What can hang from each mark
Q172: Q721 Q809 Q903
Q787: Q656 Q850
Q656: Q215 Q733 Q787 Q809
Q809: Q656
Q920: Q172 Q611
Q721: Q172 Q611
Q272: Q646
Q392: Q850
Q646: Q733
Q129: Q88 Q272 Q392
Q903: Q172
Q733: Q646
Q173: Q269 Q656

Known rows, with every way that one mark hangs from another
{Q172 Q809 Q903}: [ -5 -18  -5  11 -18   6  11  -1  10   8   2 -13 -10  -7  -4  -6 -12   1
   4  -2 -19   0  -4  -3  13   2   7  -8   5 -13  -8 -11 -12   3   6  -7
  -5   0 -21  15  14]
{Q656 Q215 Q733 {Q787 Q850}}: [  2  23  -1  18  -4   4   2 -14 -12 -24   7 -13 -23   4   0 -34   1  -5
  11   6 -32  13  -4  -5   4  -3 -22   2   9 -25 -13 -16 -20   7   7 -19
  -8 -11  -3  10  12]
{Q656 Q215 {Q733 Q646} Q787 Q809}: [  9  28  11  12   0   9   6 -12 -14 -25  -8  -8 -20   7   5 -38   0  -1
   6  -7 -20  14 -10  -9  12  27   1   1  12 -24 -13 -20 -20  12  14 -13
 -12  -5  -8  -4  11]
{Q903 {Q172 {Q721 Q611} {Q809 Q656}}}: [-11 -22   9  27 -15   1  -1 -10   7  10   5  -8 -11  -3  16  -7   2   5
  11 -14 -16  -9  -1   1 -13  11  16   4  -4   3 -13 -10 -17  11  -9 -16
  -1   5 -16  21  11]
{Q809 Q656}: [ -3  -8   3  23 -22   9  -9  -5  -2   1  18 -19 -13   1   7  -3   0   1
  10  -1 -29  -4  -5  -9 -12   9  -7   9  -2  -4 -14   2 -12  11   5 -11
  -6   5  -3  22  16]
{Q920 {Q172 Q721 Q809 Q903} Q611}: [ -6 -28 -16   2 -33   4  19   1   9  15  11  -5  -6  -2  -5 -15   2  -3
 -11  -6 -20 -14  -7   1  10  13  12  -7 -12 -21  -4 -16  -9  20  -8  -2
  -6  -7  -4  26  18]
{Q172 Q721 {Q809 {Q656 {Q733 Q646} Q787}} Q903}: [  4  10   0  10   7   5  14  -8   4   8  -1  -9  -9   3  11 -18   7   4
  -4 -17  -3  15   6  -2  11  27   7   3   2 -20 -11 -16 -21   9  -2  -1
 -13  -2 -24  -4  18]
{Q646 Q733}: [  3  -5  -4  14 -30   9   3  -9   1  -2   8 -25  -9   3   0 -19  -8   0
  12   6 -18  -5 -11  -9  -7  10 -10   2  -2  -2 -22   4  -9  10  10  -9
  -7  -5  -4  21  13]
{Q920 {Q172 Q721 {Q809 {Q656 Q733}} Q903} Q611}: [ -6 -14 -16   7 -17  -2   8  -2   8  12  11  -5 -10   6  -1 -16  13  -1
 -11  -8 -19  -3   7  -3   2  16   4   2 -14 -21  -7 -16 -13  21  -7  -1
  -4  -2  -7  20  21]
{Q173 {Q656 Q215 Q809}}: [ -3  -1   4  12 -22  -5  -2  -9 -10 -18 -10 -12 -15   0   9 -17  -6 -10
  17  -1 -28  -2  -9 -10   2   8   1  -3   1  -3  -6 -14 -12   8  18 -16
  -3 -10  -2  22   8]
{Q787 {Q656 Q215 {Q733 Q646} Q809} Q850}: [ 10  20  14  17  -2   8  -2 -22 -12 -31  16 -13 -17  13   5 -22  -3  -6
  14  -8 -27  -1  -9  -4   7  -5 -14  -1  10 -24 -17 -17 -14 -11  16 -12
 -15   5 -10   1   0]
{Q787 Q656}: [  0 -10   6  20 -24   9  -2 -12  -7  -5  18 -21 -12   3   5   1  -4  -5
  11  -2 -26  -7 -11  -1  -6   5  -9   2  -1  -7 -19  -6  -7   2   9 -12
 -10   4  -6  20  11]
{Q172 Q903}: [ -3 -13  -3  13 -20  10   4  -1   4   4  10 -18  -7 -11  -6  -7 -14   0
   8   2 -23   0 -13  -4   5   0   0  -6   5 -13 -13  -6 -12   9   6  -6
 -11  -1  -7  17  21]
{Q129 Q88 {Q272 {Q646 Q733}} Q392}: [ 13  -4  -4  17 -33   8  12  -2   5  -6  19 -24   0  -8 -13 -37  -8 -19
   4   7 -36 -32  -7  10 -29  21   1  -2 -11 -13 -14  -3  -4  -2  22  -7
  13  10  -3   7  15]
{Q920 {Q172 Q903} Q611}: [ -5 -25 -14   7 -40   7   5   4   1   5  19  -9  -7  -2 -14 -13  -4  -5
  -9   4 -31 -12 -17  -6   0   8   6  -5  -7 -19 -13  -9  -7  17  -3  -2
 -10   2   7  27  25]
{Q920 Q172}: [ -2 -19  -3  16 -37   9   2  -2  -6   3  18 -17 -10  -1  -5 -15  -1  -1
   4   7 -30  -8 -15  -2  -6  13  -3  -1  -5 -11 -17   0  -8  20   4 -11
  -6  -3   5  27  13]
{Q920 Q611}: [  0 -15  -6  18 -34  10   0   0  -4  -5  17 -13 -11  -1  -3 -13  -3  -3
   1   3 -32 -11 -16 -11  -1  10  -4   3  -3 -11 -13  -9  -9  16  -2 -12
  -7   5   3  24  20]
{Q173 Q269 {Q656 Q215 Q733 Q809}}: [  5   6   4   6  -9 -10   0  -6 -22 -23 -18 -11  -8   7   8 -25   1 -13
  13   1 -22   4   0 -12   3   9 -10   3  -2  -3  -8 -21 -19  16  24 -11
  -4  -7   0  15   6]
{Q656 Q215}: [ -2  -6   3  18 -20   8   3  -8  -4  -9   3 -16 -14  -4  -1 -16  -2   1
  18   3 -32  -4 -12  -8  -1   1  -9  -5   1 -10 -11  -6 -11  17  15 -19
  -9  -6  -2  15   9]
{Q721 {Q172 Q809 Q903} Q611}: [-13 -22  -4  13 -22  -9  12  -4  11  -1   4  -5  -6  -2  -5  -6 -14   2
   0  -4 -15 -17 -12  -1   3   0  12  -2   1  -4 -17 -22 -10   5  -3  -4
  -9   0 -18   7   8]
{Q721 {Q172 Q903}}: [-10 -14  -3   9 -22   1   9  -4   4   1  14 -15  -4  -7  -9 -10 -16   2
   4   5 -22 -12 -13  -6  -1   2   2  -1  -3  -6 -18 -13  -9  12   4  -3
 -11  -4  -4  15  20]
{Q172 Q809}: [  0 -16  -1  19 -22   7   6  -2   3   3   5 -14 -11  -3   2  -9  -5  -1
   7  -2 -23  -2  -5  -4   6  10   1   0   2 -10  -9  -9 -11   9   5 -14
   0   1 -18  19   6]
{Q920 {Q172 Q721 {Q809 Q656}} Q611}: [ -6 -22 -11  15 -36   3   5  -3   4  11  18  -6 -11   6   8 -11  18  -3
 -10 -10 -26 -15  -2  -5  -7  23   5   7 -17 -12  -5  -9  -9  23  -7  -6
  -2  -2   0  30  11]
{Q392 Q850}: [  1  -7   0  18 -19  11   4  -4 -10   4  30 -20  -9  -2  -3 -15  -6  -6
  19   6 -34  -3 -14  -3  -2   6  -4  10   3 -16 -15  -4  -6  10  -5 -23
  -5  -1 -12  17  17]
{Q787 {Q656 Q215 Q733 Q809} Q850}: [  2  21  10  18  -5   1  -7 -21  -9 -30  15 -12 -26  13   5 -23  -2 -10
  16  -3 -31   3  -4  -3   5 -12 -21   1   6 -22 -13 -19 -14  -8  17 -19
  -8  -4  -5  13   4]
{Q272 Q646}: [  1 -13  -1  16 -21  11   7  -2  -9  -8  13 -21   1  -2   3 -14  -7  -2
   9   7 -27 -11  -9   2  -5  13  -7   1  -1 -10 -19  -5 -10   4   3 -12
  -5   9  -8  11  20]
{Q920 {Q172 {Q809 Q656}} Q611}: [ -6 -22 -13  20 -38   2  -5   1   1   4  18  -6 -15   9   1  -6  14  -3
 -10  -4 -32 -13  -3  -8  -8  21   5   8 -10 -12  -8  -6  -8  15  -3  -8
   0   9  -3  29  12]
{Q129 Q88}: [  0 -12   3  22 -25  10  -2  -2   2  -4  15 -19 -11  -5 -10 -18  -6  -4
  10   5 -34 -15 -15  -1  -2   7  -1  -6   1 -16 -10   2 -11   8  10 -16
   1   2  -5  12  14]
{Q172 Q721 {Q809 {Q656 Q733}} Q903}: [ -3  -2  -4  13   0   1   8  -5  12  12   4 -12 -11   0   6 -12   3   4
   4  -8 -11   8  13  -2   5   6  -1   0  -6 -16  -7 -15 -17  13   2  -5
  -6  -5 -20  11  18]
{Q903 {Q172 {Q721 Q611} Q809}}: [ -7 -27   8  24 -17   2  10  -8   5   8   0  -9  -9  -7   9 -16  -7   5
  11  -9 -15 -10  -6   6  -3   7  16  -3   0  -1 -14 -14 -18  13  -9 -18
  -2   0 -17  21  10]
{Q173 {Q656 {Q733 Q646}}}: [ 10  -2   0  19 -14   0   4  -2 -16  -9   1 -21   4   2   3 -18  -4  -3
  11   4 -19   2  -9  -8  -2  12  -6   0   2  -7 -21 -10 -15  12   6  -1
  -9  10 -11  10  12]
{Q903 {Q172 {Q721 Q611} {Q809 {Q656 Q733}}}}: [ -7 -11   8  27  -3  -4  -1 -11   4   6   1  -9 -12   2  14 -16   5   8
  10 -11 -13   0   6   3 -12   8   8   6  -4  -4 -17 -15 -21  14  -9 -17
   0   5 -19  16  14]
{Q129 Q88 {Q272 {Q646 Q733}}}: [  8  -6  -4  18 -29   3   8  -3   3 -13  14 -22   2  -3 -11 -35  -7  -9
   7  11 -33 -29  -8  10 -18  16  -4  -4  -7 -12 -15   4  -8  -2  20 -14
   7  12  -9   6  18]
{Q809 {Q656 Q215 Q733 {Q787 Q850}}}: [ -1  27   2  22  -1   3  -8 -16  -9 -21  12 -12 -27   9   6 -26  10  -2
  11   1 -33  15   2  -8  -5  -1 -24   7   6 -21 -12 -11 -21   4   8 -19
  -7  -7  -1  12  14]

Rows
[ -5   5  -1  16   0  -5   8  -9   8   5  -5  -5 -18   4  11 -14   6   0
  -3 -15  -6  12   5   1   2  15   6   5   0 -18 -12 -23 -22   8  -7  -7
  -8  -7 -21   2  21]  {Q172 {Q721 Q611} {Q809 {Q656 Q733 Q787}} Q903}
[ -2   1   6  20 -19   7  -4 -20  -6 -19  21 -18 -18   4   3  -7  -2  -7
  20  -2 -36  -8 -11  -2  -5 -18 -22  -4   3 -14 -13  -9  -9  -5  13 -19
 -12  -3  -4  18   3]  {Q787 {Q656 Q215} Q850}
[  0  19   8  14 -14   7  -3 -16  -8 -25   7  -5 -29   4   6 -30  -5 -10
   9  -3 -31   7 -12  -7   9   3  -7   2  12 -20  -5 -14 -17  -1   8 -20
  -7 -14   0  16  11]  {Q656 Q215 {Q787 Q850} Q809}
[-13  -6  -1  16 -15  -6   1 -11   4  -9   3  -8 -15   3   8 -10   5   5
   9  -5 -28 -12   3 -10  -7   9  -1   4  -6  -2  -9 -13 -10  12  13 -14
  -3  -5 -13  13   1]  {Q721 {Q172 {Q809 {Q656 Q215}}}}
[  5  -7  -3  11 -23  -3   5  -3 -24  -8  -4 -16  -3   0   8 -11  -3 -16
   4   2 -19   4  -8  -7  -5  21  -4   8   0   5 -13 -10 -17  16   8  -7
  -8  -5   1  23  14]  {Q173 Q269 {Q656 Q787}}
[ -3 -18  -4   8 -15   6  19  -4  12  15   1 -12  -7  -9   2 -10  -9   1
   6  -7 -12  -2  -3   1  15   4   7  -8  -2 -13  -5 -13 -13  12   0  -6
  -7 -10 -18  14  14]  {Q172 Q721 Q809 Q903}
[ -4 -18   2  13 -22   6  11  -7   8   7   9 -13  -5  -8   0  -9 -11   0
   9  -7 -14  -8 -16   1   0  -4   3  -6  -2  -9 -15 -13 -14  14  -6  -7
 -16  -7  -5   9  18]  {Q172 {Q721 Q611} Q903}
[ -7 -13 -17  13 -22  -2  -1   2   6   5  11  -4 -12   7  -7 -11  11  -1
 -14  -2 -26  -1   5  -6   1  14   3   1  -8 -23 -10 -15 -11  12  -2  -2
  -2   8  -9  21  22]  {Q920 {Q172 {Q809 {Q656 Q733}} Q903} Q611}
[ -6 -22  10  24 -22   7   5 -10   0   6   9 -15  -8  -8   6 -17  -9   4
  14  -4 -19 -11 -15   4 -12   4  10  -1  -2   1 -21  -9 -16  19 -10 -16
  -8   0  -2  23  17]  {Q903 {Q172 {Q721 Q611}}}
[ -2 -26 -12  11 -37   6  14   0   1   9  13  -7  -7   2   2 -19   8  -3
  -7  -5 -24 -16  -9  -2   3  20   5   0 -14 -16  -7 -13  -9  24  -7  -8
  -3  -6  -1  28  11]  {Q920 {Q172 Q721 Q809} Q611}
[ -7 -29  -6  10 -30   0  18  -4  12  16   4  -5  -6  -4  -2 -11  -1  -2
  -1  -9 -12 -12 -11   8   4   5  13  -9  -7 -15 -12 -15 -11  16  -6  -2
  -9 -10 -12  16  10]  {Q920 {Q172 {Q721 Q611} Q809 Q903}}
[ -5 -21  -5   6 -30  10  14  -4   3  16  15 -16  -4  -6  -5 -15  -4  -2
   3   2 -18  -7 -12   3   2   6   4  -8 -10 -16 -13  -4  -9  22  -1  -3
 -11 -13   3  23  19]  {Q920 {Q172 Q721 Q903}}
[-11 -25  -4  13 -27  -2   7  -6  13  17  10  -5 -10  -1   4  -2   7   0
  -2 -14 -14 -10  -4   3  -7   9  12  -3  -9 -11 -10 -10 -11  12  -6  -2
  -9  -5 -10  16  10]  {Q920 {Q172 {Q721 Q611} {Q809 Q656} Q903}}
[-15  -1  -3  18 -14 -11   0 -12  10  -9  15   0 -18   4   5  -6  -5  -3
  -6 -10 -19  -5  -4  -3  -5  -1   5   9   6  -8 -15 -21 -16 -13 -11  -3
  -9  -1 -15   9  13]  {Q721 {Q172 {Q809 {Q656 {Q787 Q850}}} Q903} Q611}
[  6  -6   2  20 -23  14   2  -1  -3   6  37 -20 -13  -9 -16 -25  -8 -22
  15   3 -44 -20 -15   2 -12  10   4   6   0 -23  -9  -6  -2   4  -1 -22
   9  -2  -9  11  15]  {Q129 Q88 {Q392 Q850}}
[ -8 -13  -3  15 -15   4   0  -2  12  11   8 -12 -13  -3   2   1  -3   2
   4  -8 -21   2   3  -5   4   6   6  -1   1  -9  -7  -6 -11   0   6  -6
  -5   4 -20  15  15]  {Q172 {Q809 Q656} Q903}
[ -4 -12   2  19 -17   6   4  -6   6  10  12 -14 -12   0  15  -6   7   1
   7 -11 -17  -3   3  -4  -2  16  -2   6  -7  -5  -6  -6 -14  14   0 -13
  -3  -5 -15  20   9]  {Q172 Q721 {Q809 Q656}}
[ 12  -6  -3  20 -23  10  12   2  -6  -2  40 -20   0 -15 -16 -33  -6 -26
  13   7 -51 -33 -11  15 -23  15   7   6  -4 -25  -6 -11  -1  -2   6 -21
  15  13 -11   3  19]  {Q129 Q88 {Q272 Q646} {Q392 Q850}}
[  6  27   6  22   2   9  -5 -16 -11 -23  12 -12 -19   9   7 -26   9   0
   9  -6 -26  12  -3 -10  -3   5 -19   5  10 -21 -16 -10 -20   1   7 -11
 -16   3  -6   1   9]  {Q809 {Q656 Q215 {Q733 Q646} {Q787 Q850}}}
[  6  23   7  18   0   8  -1 -10 -12 -16  -1 -13 -16   7   9 -24  12   4
   9  -7 -24  14  -2 -11  -5  24  -9   5   6 -17 -16  -9 -18  14  12 -11
 -13   3  -8  -4  12]  {Q809 {Q656 Q215 {Q733 Q646} Q787}}
[ 10  -6   0  23 -28  10   7   0  -1   5  40 -18 -12 -16 -20 -29  -6 -24
  14   3 -51 -25 -12   6 -20   9   7   6  -3 -24  -3  -8  -2   6   9 -23
  14   5  -6  12  15]  {Q129 Q88 Q272 {Q392 Q850}}
[ -9 -18   0  16 -16  -1   6  -6  17  12   4  -8 -12  -3  10   1   1   1
   4 -17 -10  -5  -2   0  -1   3  10  -1  -4  -7  -9 -13 -15   6  -5  -5
 -10  -2 -18   8  12]  {Q172 {Q721 Q611} {Q809 Q656} Q903}
[ -3 -25   1  17 -38   5   8  -7  -2   7  16 -13  -8   0   2 -17   2  -3
   6  -2 -21 -16 -20   3 -10  11  -1  -2 -10  -9 -20  -7 -11  24  -7  -8
 -11  -9   6  21  11]  {Q920 {Q172 {Q721 Q611}}}
[ 10 -11   0  21 -30  10   9   1   1  -5  25 -18  -2 -17 -14 -29  -7 -20
   4   6 -44 -31 -10  11 -23  16   5  -3  -7 -18  -7 -10  -6   1  16 -11
  14  14  -3   5  19]  {Q129 Q88 {Q272 Q646} Q392}
[ -2  22   3  19  -3   2  -6 -11 -10 -15  -2 -14 -24   8   7 -23  12   1
  11   0 -28  17   3  -9  -6  17 -14   8   1 -16 -13 -12 -18  16  13 -19
  -8  -6  -3   8  18]  {Q809 {Q656 Q215 Q733 Q787}}
[  2  21   1  25  -6   5 -11 -12  -9 -13  22 -15 -23   9   6 -22   4  -4
   3   1 -28  14   1  -6  -7   7 -20  13   6 -18 -16  -7 -20   1  -2 -12
  -7   0  -3  17  20]  {Q809 {Q656 Q733 {Q787 Q850}}}
[ -7 -29 -17   7 -36   3  10   4   7   9  11  -4  -7  -2 -10 -11  -1  -4
 -13   0 -27 -12  -9  -3   9  10  12  -6  -4 -19  -7 -13  -7  14  -3  -4
  -4   2  -7  25  17]  {Q920 {Q172 Q809 Q903} Q611}
[ -7   1   8  26   1  -5   2 -12   0   3  -5  -6 -20   3  16 -22   9   4
   4 -13 -11   9   7   4  -9  20  10  11   0  -7 -17 -20 -24  15 -12 -20
   0   0 -18  14  18]  {Q903 {Q172 {Q721 Q611} {Q809 {Q656 Q733 Q787}}}}
[ -6 -16   4  23 -19   0   2  -8   8   7   9  -9 -13   3  16  -4   7   0
   7 -15 -15  -9  -3  -2  -7  10   3   5  -6  -4 -11 -11 -15  10  -6 -11
  -6  -1 -15  12   5]  {Q172 {Q721 Q611} {Q809 Q656}}
[ -2   9   1  25 -19   9 -11 -11  -4  -9  27 -14 -22   5   8 -11   2  -6
   4  -2 -30   6  -6  -8  -9   7 -13  12   7 -12 -13  -2 -16  -2  -4 -13
  -7  -1   0  22  17]  {Q809 {Q656 {Q787 Q850}}}
[ -9 -17   5  27 -14   6  -8  -5   3   7   5 -13 -14  -4   8  -6  -2   7
  10  -4 -25   0   4  -3  -8  13  12   5   2   1 -11  -2 -14   8   0 -18
   3  10 -17  27  15]  {Q903 {Q172 {Q809 Q656}}}
[  4  -2   0  12   2   7  13  -6   9  11   4 -11  -3   0   8 -12   3   8
   2 -15  -6   6   6  -3   9  14   4  -2  -2 -17 -11 -13 -17   9   1   3
 -13   5 -25  -2  13]  {Q172 Q721 {Q809 {Q656 {Q733 Q646}}} Q903}
[ -6 -25  -3  10 -34   4  12  -5   6  12  13 -10  -5  -5  -5 -13  -3  -2
   2  -4 -17 -14 -19   6  -4   2   7  -8  -8 -12 -18 -10 -11  19  -7  -2
 -15 -11   2  17  15]  {Q920 {Q172 {Q721 Q611} Q903}}
[-10  -4   9  25   3  -7   1 -15   5  -3 -11  -7 -16   1  13 -22  10   9
  17 -11 -18   0   7   2 -10   2   4   0  -3  -6 -13 -19 -21  17   1 -22
  -2  -2 -17  12   8]  {Q903 {Q172 {Q721 Q611} {Q809 {Q656 Q215 Q733}}}}
[ -4  16   4  22 -13   7 -10 -16  -6 -17  15 -11 -25   5   9 -17   7  -3
  12  -3 -35   6  -5  -8  -7   1 -17   6   7 -13  -9  -5 -16   1   5 -18
  -9  -7   1  16  12]  {Q809 {Q656 Q215 {Q787 Q850}}}
[  7  23   2   9  -3 -11  -2 -13 -27 -32  -9  -6 -16  10  10 -34   1 -20
   8   1 -25  13   0  -8   7   5 -16   8   6 -11  -6 -23 -24   4  15 -13
  -6 -13   1  16   8]  {Q173 Q269 {Q656 Q215 Q733 {Q787 Q850} Q809}}
[ -9 -18   5  24 -10   6   1  -9   6  14   6 -14 -11  -6  14 -10   0   6
  11  -9 -18  -3   6   0  -8  14  11   4  -4   0  -8  -5 -16  16  -3 -17
   2   1 -15  27  14]  {Q903 {Q172 Q721 {Q809 Q656}}}
